Each row comes from the steps of one path. Every step used is in the known rows, and no mark comes twice. Write the path behind each row, first mark first.
Known rows:
fadop-zosa-tafin-danul: [-3.51  0.84  2.22  3.26 -0.30 -4.84 -0.44  1.33  2.58 -0.64  0.74  0.51
 -1.04 -1.87 -1.43  1.50  0.15 -1.62 -1.12]
tafin-mozutar-fadop-zosa: [-3.83 -0.24  2.94  2.91 -0.20 -2.91  2.44  1.53  2.05  0.46  0.54 -2.28
  0.18 -0.09 -0.75  2.40 -0.90 -2.04 -0.16]
bame-gosul-tafin-mozutar-fadop: [-5.50 -2.85  1.23  1.68 -2.15 -4.33  2.74  1.14  3.40  0.68  1.60 -0.75
  2.34 -0.56 -0.90  0.73 -1.92 -3.95 -1.67]
zosa-tafin-mozutar-fadop-danul: [-3.45 -1.14  2.33  2.31 -0.67 -4.72  0.26  1.43  4.31  0.02  1.08 -0.97
 -1.53 -2.80 -2.43  0.48 -0.65 -2.26 -2.26]
danul-tafin-zosa: [-2.34  0.71  1.97  0.98 -1.07 -0.78  0.13  1.23 -0.02 -0.62  0.91  1.36
 -0.55  1.23 -2.29  1.26 -0.54 -2.01 -0.13]
zosa-fadop-danul-tafin-gosul-bame: [-2.59  0.33  2.83  0.07 -1.79 -1.24 -0.02  1.80  2.10 -0.19  0.78  0.80
 -0.32  1.42  0.15  0.36 -1.73 -1.71 -5.32]
tafin-gosul: [-2.30 -1.20  2.50  3.23 -0.59  0.06 -0.35  1.24  1.38 -0.45  1.73 -0.31
  0.60  0.49  0.11  1.52 -0.56 -2.21 -3.38]
danul-tafin: [-1.18  2.68  0.80  2.92 -1.84 -1.46 -0.12  1.26 -1.14 -0.39  1.37  2.41
 -0.59 -0.69 -0.48  1.02 -0.43 -2.98 -1.74]
mozutar-tafin-zosa-fadop-danul: [-3.06 -0.95  2.41  0.89 -0.29 -2.04 -1.90  1.61  2.69 -0.55  0.37 -2.00
 -0.48 -0.64 -1.94  0.97  0.10 -0.47 -2.21]
fadop-mozutar: [-1.08  0.17  1.24  2.01 -0.34 -2.49  0.16  1.71  2.57 -0.34  1.15  1.43
 -2.14 -0.70  0.78  1.60 -0.28 -2.20 -3.38]
mozutar-tafin: [-2.92  0.69 -0.73  2.20 -1.06 -1.27  0.63  1.00  0.10 -0.55  1.64  1.01
  2.19 -1.81 -1.17  0.86 -0.68 -2.88 -2.44]
zosa-fadop: [-2.75  0.61  2.47  2.23 -1.93 -1.20 -3.00  1.69  0.24  0.35  0.04 -1.86
  1.36 -1.04  1.08  2.93  0.70 -1.50 -4.22]
bame-gosul-tafin-mozutar-fadop-danul: [-4.19 -2.96  1.37  1.78 -1.00 -5.56  1.80  1.51  4.40 -0.16  1.61 -1.61
 -0.19 -0.88 -1.05 -0.46 -1.26 -2.65 -2.47]
mozutar-fadop-zosa-tafin-gosul: [-4.87 -1.60  2.95  2.45  0.41  0.35  0.92  1.14  2.49 -0.04  1.32 -0.06
  0.30  0.19 -1.14  2.43 -1.54 -2.55  0.96]
danul-tafin-mozutar-fadop-zosa: [-3.54  0.99  2.99  3.00 -0.49 -2.61  2.67  1.40  1.64  0.57  0.68 -0.93
 -0.47  0.04 -1.37  2.00 -1.41 -2.39  1.11]
zosa-tafin: [-3.93 -0.07  0.28  2.10 -1.03 -1.49 -2.04  1.30  0.49 -0.87  1.07  2.08
  0.03 -2.50 -0.58  2.40  0.14 -2.86 -1.76]
mozutar-fadop: [-2.49  0.37  1.87  1.72 -1.91 -3.38  2.19  1.26  0.34  0.96  0.70 -2.04
  2.07 -0.98 -0.32  1.63 -0.44 -3.10 -3.21]
zosa-fadop-danul-tafin-gosul: [-1.80  0.29  3.53  3.21 -0.63  0.02 -1.09  1.29  2.27 -0.14  1.50  0.40
 -1.43  0.35 -1.05  0.58 -1.11 -1.74 -1.69]
gosul-tafin: [-3.42 -2.43  0.29  2.10 -2.54 -2.70  0.55  1.32 -0.06 -1.28  1.25  1.02
  0.74 -0.88  0.00  1.14 -0.59 -3.27 -2.62]

Write each row's path:
[-1.68  1.30  1.18  2.80 -0.66 -5.10  1.58  1.03  4.28  0.00  1.59  1.25
 -0.49 -2.05 -2.03 -0.43 -0.86 -2.13 -3.01]
fadop-mozutar-tafin-danul
[-4.84 -0.75  2.28  2.16 -1.62 -3.35  0.95  1.05  3.46  0.94  1.04 -0.10
  0.79 -2.70 -2.33  1.80 -1.18 -3.49 -1.41]
zosa-tafin-mozutar-fadop
[-5.59 -3.67 -0.03  2.53 -1.63 -3.37 -0.06  1.34  3.34 -0.96  2.10  1.45
  0.96 -0.40 -0.06  0.64 -1.32 -3.36 -2.27]
bame-gosul-tafin-mozutar
[-1.30  0.22  2.75  3.52 -0.41 -0.49 -0.03  1.21  1.90 -0.61  2.01  1.15
 -1.79  0.39 -1.28  0.03 -1.23 -2.13 -1.64]
fadop-danul-tafin-gosul
[-2.29  0.59  3.19  0.57 -0.57 -0.80 -1.17  1.73  3.30  0.40  0.34  1.26
 -2.22  0.66 -0.71  2.13 -0.82 -1.38 -0.81]
danul-tafin-zosa-fadop-mozutar
[-2.31 -0.84  2.67  2.66 -0.85 -5.14  1.02  1.51  3.86  0.16  1.05 -2.17
 -1.28 -1.98 -1.79  0.19 -0.41 -1.94 -3.50]
tafin-mozutar-fadop-danul
[-0.50  2.19  1.20  2.95 -1.13 -2.84 -0.36  1.44  0.14 -0.85  1.38  1.69
 -2.39 -1.07 -1.01 -0.05 -0.26 -2.16 -2.05]
fadop-danul-tafin
[-2.52  0.52  1.80  0.31 -2.00 -0.84  1.30  1.55  0.91 -0.40  1.25  2.03
  0.47  1.80  0.30  0.46 -1.91 -2.62 -5.08]
danul-tafin-gosul-bame
[-2.92 -0.96  1.74  0.16 -1.66 -1.30  0.96  1.74  1.30 -0.53  1.03  0.33
  1.21  1.61  1.10  0.98 -1.29 -2.18 -6.67]
tafin-gosul-bame
[-4.25 -3.34  1.42  0.30 -1.66 -1.69  0.61  1.32  0.83 -1.36  0.81  0.27
  0.57  1.09 -1.86  1.40 -0.66 -2.27 -0.73]
gosul-tafin-zosa
[-5.44 -4.15  0.19 -0.38 -1.05 -1.95  0.79  1.43  1.30 -1.35  1.40  0.26
  1.86  2.47 -0.52  1.01 -1.00 -2.50 -0.44]
bame-gosul-tafin-zosa
[-3.31 -0.86  0.92 -0.48 -0.91 -0.90  2.28  1.53  3.16 -0.32  1.51  1.98
  0.83  1.16 -0.04  0.35 -2.48 -2.54 -5.18]
fadop-mozutar-tafin-gosul-bame
[-2.43 -1.03  3.28  1.12 -0.44 -2.47 -2.66  1.89  2.44 -0.57  0.05 -2.71
 -1.28 -0.25 -1.02  1.44  0.70 -0.14 -3.12]
tafin-zosa-fadop-danul
[-4.59 -0.08  0.84  2.28  0.17 -1.04 -1.25  1.56  0.39 -1.15  0.69  1.21
 -0.73 -1.38 -0.32  3.09 -0.05 -2.14  0.60]
fadop-zosa-tafin
[-2.45  0.15  2.53 -0.14 -1.78 -2.28  2.70  1.58  2.17  0.14  1.13  0.65
 -0.05  1.50 -0.54 -0.26 -2.27 -2.52 -4.80]
mozutar-fadop-danul-tafin-gosul-bame
[-2.55 -0.61  3.19  0.46 -0.31 -1.26 -1.50  1.84  3.73  0.27  0.16 -0.19
 -1.70  0.58 -0.15  2.55 -0.32 -1.06 -1.90]
tafin-zosa-fadop-mozutar
[-2.24  1.39  2.05  2.56 -0.95 -4.65  0.42  1.14  4.66  0.48  1.07  0.51
 -0.10 -2.07 -1.80  0.21 -0.76 -1.75 -3.09]
zosa-fadop-mozutar-tafin-danul
[-3.61 -0.76  0.72 -0.17 -1.50 -0.72  1.81  1.39  1.67 -0.48  1.42  1.16
  2.20  1.07 -0.12  0.40 -2.06 -2.58 -5.55]
mozutar-tafin-gosul-bame
[-3.45 -0.43  2.57  2.56 -1.88 -3.81  1.76  1.17  2.84  1.11  1.01 -1.58
  1.19 -1.67 -1.54  1.46 -0.95 -3.12 -2.94]
tafin-mozutar-fadop
